Each row comes from the steps of one path. Every step used is in the known rows, and no mark comes twice. Write the path behind each row, first mark first.
Known rows:
gefa > tinu > tisev > figem: [-12.5  28.9  -9.7 -14.2   9.3  -7.0   0.0 -17.5   8.5  -2.7  -0.3  -7.9
  31.6  19.3   4.1 -14.3  24.0]
verap > tinu > gefa: [ 24.1 -41.9   6.5  24.2  -2.2  41.6  -5.7  14.6  12.2  -6.9 -11.1  -7.0
  53.1  72.0   9.9  -0.7  35.4]
verap > tinu > tisev > figem: [ 14.1   6.2 -30.0 -20.0   4.2  22.0   0.5  -3.2   0.8  11.3 -17.5 -12.1
  30.1  21.1   3.3  -8.9  14.3]
figem > dunel > tinu: [-10.9  18.5  21.3  13.3  -8.4  22.3   8.0   8.0  -2.7 -32.9  10.8 -44.8
  11.4   2.7  -1.9  -0.8   4.0]
gefa > tinu > verap > figem: [  3.3 -19.3   2.8  24.4  25.6 -52.1  -3.5  21.0   1.1   5.1  16.4  17.2
 -45.7  -7.1  -0.4  -6.0 -37.2]
tisev > figem > gefa > tinu > verap: [ -4.1   9.0 -23.5 -10.7 -14.6  19.4  -5.0 -18.4  12.2  12.5  13.7   4.6
 -60.2 -33.5  -1.8   8.1 -44.1]
tinu > tisev > figem: [  0.0  25.8 -22.9 -30.9  -4.1  -6.8   0.5  -6.9  -0.8   5.0  -8.3  57.8
   9.2   9.2   1.3 -11.9  24.3]
dunel > figem > gefa: [  1.8 -18.1   6.4   3.7 -22.1   3.7  -0.7 -12.1  -3.4  17.9  -7.3  60.2
  -1.5  28.9   0.5  22.5 -12.9]
tisev > figem: [ -0.3  25.8  -1.3 -31.3 -10.4  10.6  -2.0  -1.3  -2.9   2.1  -9.9  79.3
 -33.6 -17.6  -2.0 -11.4  21.8]
figem > verap > tinu > tisev: [ 10.9  -2.2  -7.4   2.3  31.7  11.6  -4.3  25.6  -6.2  13.0 -24.1 -22.3
  62.5  47.0   4.9   3.4  39.3]
verap > tinu > tisev > figem > gefa: [ 10.5  -7.8 -32.3 -23.8 -18.1  42.9  -2.6 -19.8   2.8  23.5 -13.0 -32.6
  25.7 -12.8   1.2  10.3  -9.0]
gefa > tinu > tisev: [-10.9  16.8  11.6  28.7  20.2 -13.3   2.1   1.9   0.5 -17.8  11.3 -15.9
  63.7  66.9  10.9  -7.1  16.4]
gefa > tinu > verap > figem > dunel: [  1.4  -1.7   2.1  21.2  18.8 -53.2   4.4   7.7   1.3 -25.4  17.7 -34.0
 -58.0 -22.3  -7.2 -16.7 -36.7]
tisev > figem > dunel > tinu: [-12.8  29.8   1.0 -28.8 -20.3  27.8   9.0  -9.0   1.7 -15.3  -0.4 -40.6
 -22.0 -45.1  -9.0  -7.2   9.3]
dunel > figem > gefa > tinu: [-12.9 -16.1  20.1  22.5 -10.3   2.5  -0.6 -18.6   4.4   9.6  -0.3  -6.2
  19.3  37.2   3.8  22.1 -14.6]
verap > figem > gefa: [  0.0 -32.8  20.2  -0.4 -14.1 -15.0  -2.7  -4.4 -10.7  22.9   3.3  54.0
 -31.3 -63.4  -4.8  13.8 -14.9]
tinu > verap: [ 16.6  11.5 -12.2  13.7   6.0  -9.3  -7.8  30.1  -3.9  -7.9  10.1  80.6
 -40.0  40.2   4.7  -3.3 -26.8]
verap > figem > gefa > tinu: [-13.6 -30.4  33.9  16.1   0.3 -15.6  -0.2 -11.2  -1.8  11.9  12.3 -14.0
 -10.7 -51.9  -0.3  11.9 -15.3]
figem > dunel > tinu > gefa: [ -0.1 -17.7  14.1  15.7 -18.3  29.4   4.2   2.1  17.6 -28.6   4.4 -52.0
  43.3  32.3  -1.2   0.7  31.4]

Write each row's path:
[  7.6 -48.1  -7.7   7.0 -11.8 -10.4  -3.3  16.2   0.2  36.0  21.5   0.5
 -48.5 -64.0  -6.5  29.0 -72.3]
dunel > tinu > verap > figem > gefa
[ 10.3  24.2 -30.1 -22.1  -1.2  19.4   7.3 -11.9   1.8 -18.1 -17.9 -67.2
  18.2   7.2  -4.1 -17.6  16.0]
verap > tinu > tisev > figem > dunel
[ -2.2  42.8 -25.0 -35.1  -9.8 -11.5   7.7 -19.6  -1.6 -22.8  -9.2   6.0
  -1.4  -5.7  -6.4 -20.6  23.2]
tinu > tisev > figem > dunel
[ 14.4 -18.5   2.5   0.4  24.1   5.6  -2.5  22.2  -4.3  28.8 -39.2   6.2
  23.6  53.2   0.0  11.5  28.8]
dunel > figem > verap > tinu
[  1.2  12.0   1.3  33.2  20.1  -8.9  -3.2  16.8   3.6 -17.6  20.9  15.6
 -18.8  51.1   8.2  -6.1 -26.3]
gefa > tinu > verap
[-11.3 -29.6  13.3  16.6   6.2 -35.0   1.3 -16.1   0.5  14.9  12.2 -33.8
  32.2 -25.3   0.3  11.6 -13.4]
verap > figem > gefa > tinu > tisev
[-17.2   0.2  30.6  28.4  -7.4  27.9  -1.2 -13.5   1.9 -11.7  15.5 -14.6
  14.2   5.1   7.6  11.7  -7.7]
figem > gefa > tinu
[ 14.5 -35.9 -12.0   1.6  -9.9 -29.6  -8.4  11.8  -5.3  26.8  11.3  66.2
 -71.8 -53.1  -5.9  13.3 -57.0]
tinu > verap > figem > gefa
[  8.1   9.3  -6.6 -38.0  13.1  35.5  -3.3  11.8  -2.2  25.8 -35.0   4.0
 -16.0 -26.1  -2.4  -2.8  42.6]
tisev > figem > verap > tinu
[ -6.9 -13.4  25.0   1.2  -1.7 -20.9   8.7   8.9  -7.2  -9.9   9.0 -43.5
 -14.4 -53.0  -8.2  -2.1  -6.0]
verap > figem > dunel > tinu
[-16.6  30.8  -7.8 -31.3  24.0 -11.9  -1.5  -8.2   6.5  16.3 -16.9 -10.5
  28.3  -4.3  -0.5  -9.2  52.5]
gefa > tinu > tisev > figem > verap
[ -3.3  41.5  -3.4 -33.2 -18.5   8.2   6.9 -15.5  -4.4 -25.4  -9.6  27.8
 -45.2 -32.7  -8.6 -20.6  22.3]
tisev > figem > dunel
[-15.4   2.2   9.1  24.9  -1.8  10.0  -1.7 -15.8   2.5  -6.4  15.5 -34.0
  58.8  30.9   9.6  14.6  -5.0]
figem > gefa > tinu > tisev
[ -0.2  -1.7  20.1  -0.1   1.1 -39.5   5.5   5.0 -12.0 -21.7  -1.6  21.2
 -38.2 -41.1  -9.0 -16.4   9.4]
verap > figem > dunel
[ -6.3   3.3   2.3  13.8   5.3   5.8   1.1  17.0  -2.3   0.6  10.9 -14.5
  68.1  45.9   5.7   9.0   3.4]
dunel > tinu > tisev
[ 15.7  -4.5 -11.8   1.6   5.7 -52.8   1.8  18.3  -6.9 -14.9   8.4  33.8
 -77.9 -30.5 -10.4 -15.3 -35.7]
tinu > verap > figem > dunel
[-17.6  10.8   9.2 -14.5 -18.5  32.8  -1.8 -32.0   6.1   7.2   2.5  -6.5
 -18.3 -43.3   0.8   5.0  -0.8]
tisev > figem > gefa > tinu
[ 16.2  -3.6  -8.8  19.9  16.2  17.0  -1.7  17.0  -4.2  -6.6  -5.1 -21.0
  64.7  70.4  12.3  -2.5   8.1]
verap > tinu > tisev
